Known rows, with every step that occurs:
vesul > digisal > falu: [ -6  -5  -8   5  -2   0   5  -8  -3   3   7 -17   8   5  -3  15 -12 -20
  28 -17  26  13   8  -1   4   3  14  -8   2]
lasu > piruve: [-22   9  -2  20   1   1   8  -7   4 -10   7 -10 -15   5   3  11  -1  10
  12  -6  14   7  -5   7  -3 -16  -3  -5  11]
falu > digisal: [  4  -4   6   1   6   4  12   1  -6  -9   6  -1  -4   8  11  10   0 -11
   4 -17   2   6   7  -4   4   7   9  -1   9]
zitu > kato > digisal > lasu > piruve: [-25  26 -22  34   1  13  25   1   8   1  10   8 -17  21  27  20 -14   2
  34 -11  21 -12  -5  23 -14   5 -15  -1  12]
vesul > piruve > falu > digisal > lasu: [-23  -5 -26  -9  12 -15  17   3 -11  -2  33   5 -13  21  35   3  -5 -29
  17 -11  14  14  17   8  -4   3  10  -4   1]
zitu > kato > digisal > lasu: [-13  23 -19  14  -1  15  22   6  -1   2   2  12   2  19  26  12 -14  -8
  28  -7  16 -15   4  15 -16  15 -11   2   3]
vesul > digisal > lasu > piruve > nelalom: [-46  14 -18  24   5  -7  20   7  10   5  13  -1  -9  21  30  15 -16  -8
  24 -21  19  -9  -7  14  27  -6   9 -11   7]
falu > digisal > lasu: [ -4   5  -8  -2   7   6  27  11  -5  -3  20   7  -3  18  23  10  -1 -18
   7 -17   6  -5   5   6  10   4   7  -9   6]
zitu > kato > digisal > vesul > piruve > nelalom: [-22   7   6   4  19   8  -4   8  15   1 -17 -12 -11   2  40  14 -25 -11
  39  -5   7  10   5  -2   3  36   4  18   9]
kato > digisal: [ -8  17   7  10   2   7  10 -11   3  -7  -3  -1  -7   7   7   3  -5  -4
  17 -10  13   1   8   1 -17   8 -10   2   8]
digisal > kato > zitu: [-17  12  -7   1 -19  24   1  -6  -7 -14  17 -12   6  -5  -7  12   0   1
  19   0   5  -3  -7 -19 -19   8   4  -1 -22]
dazivo > digisal > vesul > piruve: [ -7  11  10 -11  14 -15  -2  11   4 -15  14  -9 -28 -19   2  23 -13  -9
  11  12   1  22   6  -1  -5  10   5   1  13]
falu > digisal > vesul > piruve: [ -1  -9  12 -13  20   1   7   7   1  -7  11  -9 -22  -6  19  22  -3 -19
  17 -13   5  28  12  -6   9  17  17  -3  13]
nelalom > piruve > falu: [-17  -6 -14  -1  12 -11   1   4   4  -9  18  -8  -2   5  11 -15  -6  -6
  14  -6  17   1   7  21 -13 -28  10  10  -8]
dazivo > digisal > lasu: [-11  25 -11   0   3  -8  19  15  -2  -9  23   8 -10   4   5  11 -11  -9
   1   8   5 -13  -2  10  -5  -4  -3  -3   7]
kato > digisal > vesul > piruve: [-12  13  15  -5  14   3   5  -4  10  -4   0  -7 -25  -7  16  15  -9 -11
  30  -6  12  24  13   0 -12  16  -3   0  13]
dazivo > digisal: [ -3  16   3   2   1  -9   5   5  -4 -16  10  -1 -10  -4  -5   9  -8  -2
  -2   7   0  -1   1   0  -9  -1   0   3   7]
nelalom > digisal: [ -3   3   0   2  -4  -2   3  -5   3  -3  -7  -5  -7  -2   3   2  -2   4
  11 -15  14  16   5   3   4  10  12   0  -8]
piruve > falu: [-13  -2 -12  -1   2  -9  -3   1 -12  -6   9  -5   3  11  14  -4  -3 -11
   4  -9  11   7  10   6 -20 -15   3  10  -7]
dazivo > digisal > kato > zitu: [-11  22  -4   2 -17  10   0  -2  -7 -20  27  -7  -7 -11 -15  17  -8  -2
  13  10  -7  -9  -9 -17 -23  12   0   3 -13]
lasu > piruve > vesul: [-13   8  -4  15  -7  -2  18  -4   7  -4   9 -10 -16  12  13  13  -3  11
   7  -8   8   6 -19   9   9 -10  -6   0  17]
digisal > vesul > piruve: [-13   2   8 -13  14  -1   1   6   4  -7   4 -13 -15 -13  10  18  -4  -7
  16   1  11  27   9  -4  -2   6   8  -3   5]
zitu > kato > digisal > vesul > piruve: [ -8   8   3   0  12   8   2   3   7  -4  -5  -5 -17  -5  24  24 -17 -10
  38  -3  12  18  11   1 -15  28  -2   7   8]
vesul > digisal: [-11   3  -4   1  -6  -5  12  -4  -7  -5   3   0   2   2   2  15  -6 -10
  12 -19  16   9  12  -2   0   1   8 -10   0]
falu > digisal > vesul > piruve > nelalom: [-13 -11  15 -10  28   1   1  12   8  -4   0 -16 -15   2  36  12 -11 -21
  18 -15  -3  19   4 -10  28  25  23   6  14]
lasu > piruve > vesul > digisal: [-14   6  -8  16 -13 -10  22  -7   4   0  12  -5 -17   9  13  25 -12   0
  16 -22  14  11  -9  11  16  -4   1  -7  18]
zitu > kato: [ -5   1 -10   6  -3   8   5   6  -6  -8  -7  -4  10   3  10  11  -8   4
  11  -2   9  -2   1   3 -10   7   4   6  -4]
falu > digisal > lasu > piruve: [-18   8 -11  20   9   5  27   7   1  -3  26   4 -19  20  24  18  -2  -9
  14 -21  10  -2  -4  15  12  -6   3 -12  17]
lasu > digisal > kato: [ -7  14   4  -5  -3   4   1  -4  -7 -24  22 -11  -9 -12  -5  12   5   5
  11   0   2  18  -9 -12 -16  21  -7 -11  -8]
vesul > piruve > falu > digisal > kato: [-14 -13 -15 -13   6 -12   2  -8 -16 -10  27 -11 -15   2  26   8   3 -22
  19  -7   5  36  14 -11 -14  13  12  -5  -5]
nelalom > digisal > vesul > piruve: [ -6  -2   8  -9   8  -6   1   1   8  -1  -3 -12 -28 -16  11  15  -6  -3
  23  -9  15  40   9   0   8  20  19  -3  -3]
vesul > piruve: [-21   4  -2  -6   3  -7   5 -10   0 -13   5 -10  -8  -3   0   5  -1   1
  14   8  18  21   9  -5  -5   2   2  -7   3]
lasu > piruve > nelalom: [-35   7   0  24   9   1   1   0  13  -6  -3 -18  -7  13  19   2 -10   7
  13  -9  10  -2 -13   4  15  -8   4   2   9]

Rows:
[  5  12   6   7   8  16   4  11   3   1 -11  -2  -7  -2  26  24 -17 -10
  29 -16   6   2   7   7 -18  22  -1  14   8]
zitu > kato > digisal > vesul
[-29  17 -35  33   2   0  14   3   0   5  17   9 -16  30  41  12 -18 -10
  36 -16  20 -11   1  32 -28  -6 -14  10   5]
zitu > kato > digisal > lasu > piruve > falu
[-35   3   0  -3  11  -7   0  -3   8 -10  -6 -18  -1   7  16  -4  -9   0
  16   7  12  12   3 -11  15   9   8   2   1]
vesul > piruve > nelalom
[ -3   4  -9  -7 -20  -4  22  -2  -8   0  13  -9  -2  -3  18  21  -3 -10
  14 -16   5  20  -7  -8   7  13   6 -11  -2]
piruve > vesul > digisal > kato
[-10  10 -13  -4 -33  12  17  -6  -7  -2  22  -8   2   0   3  25 -11  -8
  23 -17   2   3 -10 -16   1  18   6  -3 -15]
piruve > vesul > digisal > kato > zitu
[-17  -7  -5 -14  14 -13 -11   8  -4  -3  12 -13 -16  -5  24   9  -7 -17
  17  -5  12  29  15   3 -16  -5  11   8  -3]
digisal > vesul > piruve > falu
[-26  -9  -5   4  10  -5  -9 -12  16   4  -7 -30  -6   7  12  -3 -14 -11
  38  -5  25  29  -1  -6  27  27  23   4  -3]
vesul > piruve > nelalom > digisal > falu
[-21  -8 -18  -8  -7   5  -3 -13 -14 -13  36 -11 -12   5  14   8  -2 -23
  29 -10   1  19  11 -18 -21  18  13   4 -19]
vesul > piruve > falu > digisal > kato > zitu
[-18  27  -7   8   1   7  25   0   4   0  11   7  -7  16  19   5  -7 -10
  21 -10  16  -9   5  11 -12   4 -13  -5   6]
kato > digisal > lasu
[ -4   4  -3  -1 -12   2   4  -6  -2  -4   2 -12  -9 -13   7   8   3   4
  14 -11   8  29  -1  -7  -3  17  11  -9 -17]
nelalom > digisal > kato
[ -5  -1  -8  -3  -4  -9  27   3  10  -3  13  -5  -5   3   9   5 -13  -7
  21 -16  16   5  -2  14  22  -8  10  -3   4]
nelalom > piruve > vesul > digisal
[-11 -10  -6 -12  10 -19 -11   2   0   3   6  -8 -26  -9  24   8  -9 -14
  22 -16  14  43  16   8  -5  11  21   9 -10]
nelalom > digisal > vesul > piruve > falu
[ -4 -12   1  11  20  -5  -2  12  -3   1  21  -7 -29   8  36  21  -5 -21
  14 -35  -1  16   4  15  -4  -9  14   9  16]
lasu > piruve > falu > digisal > vesul
[-14 -16 -11  -9  10 -16   1  -7 -11  -9  19  -5 -15  11  21   2  -3 -23
  14 -11   9  23  20   0  -8   4  11   3   2]
vesul > piruve > falu > digisal
[ -1   3   3   3   8   5  -6  -5   0 -14  16 -20  -1   2 -13   7  -5  -6
  21  -5  17  12 -10  -1  -8  15  -1  -3   2]
lasu > digisal > falu
[  0   6 -10  19   3  19   2  -7   3   3  -6 -14   8  13  10  14 -16 -12
  40  -8  21   1   2   5 -18  21  -3  11   7]
zitu > kato > digisal > falu
[-13 -10 -11  18   9 -10   3  -3  -8  -5  22  -4 -20  18  27   9  -1 -12
  13 -26   5   9   6  12  -7 -13   8   5  12]
lasu > piruve > falu > digisal
[ -2   3  -6  -5 -14  -9  22  -1  -4   1   4  -3  -1   8  13  17 -10 -10
  10 -20  10   8   0   1  13   6   6  -3   7]
piruve > vesul > digisal
[-25  10 -12   6   4  -3  13  13  12   8  -3  -3  -1  16  30  -5 -12  -4
  14 -16  15  -3  -7   6  27  13  16   4 -10]
piruve > nelalom > digisal > lasu
[ -9  -4 -23  -3   9  -6  18  11 -14   2  28  10  -4  25  36   2  -3 -30
   7 -23   7  -3  11  14  -6  -4  10   2   1]
piruve > falu > digisal > lasu
[-18   5   0  -7  15  -9  -5  -2   1  -1   9  -6 -25   1  28   7 -13 -22
  30 -11  14  26  19   5 -27   7  -2  11   6]
kato > digisal > vesul > piruve > falu
[ -1  -7 -12   1   0  -3  20  -2  14   5  17 -20   2   8   5   8 -18 -17
  36 -15  26  10  -6  15  24  -4  15  -2   8]
nelalom > piruve > vesul > digisal > falu
[-11  12 -14   2  -4  -1  20   5   4   3   7   6  -8   9  14   4  -5  -3
  13 -14  19   6   1  13   8   6   9  -6 -11]
nelalom > digisal > lasu
[-20  -4 -18  19  -9  10  -2  -9 -11  -9  37 -12 -18  12  17  16  -2 -14
  26 -24  -1   3  -5  -4 -21   1   9   5 -11]
lasu > piruve > falu > digisal > kato > zitu
[-14  -3   2 -16  19 -18 -14   7  -5 -18  25  -9 -27  -8  13  10  -8 -13
  19  -5   6  31   9   5 -19  15   4   7   0]
lasu > digisal > vesul > piruve > falu
[  3  -4  -8  -2 -11  -2  15  -5  -1   9   8 -16   6  10   9  18 -14 -21
  24 -19  20  14  -5   1  17   8  10  -2   8]
piruve > vesul > digisal > falu
[-27  -6 -15  -9   6 -18  -6  -8  -7 -10  13  -8  -8   5  14  -3  -3 -10
  14   1  18  23  16   2 -19  -8   4   5  -7]
vesul > piruve > falu
[-35  10 -29  17   4 -10  12   5  -3   0  28   0 -15  21  28   4  -5  -6
  14 -11  19  -3  -2  26 -14 -28  -3   0   1]
digisal > lasu > piruve > falu
[-12   4  -7  -3 -12  -2  12  -5 -11  -5  12  -8   1  -9   6  21  -2 -10
  17 -13  10  21   7 -10  -6   8   7 -19 -10]
vesul > digisal > kato
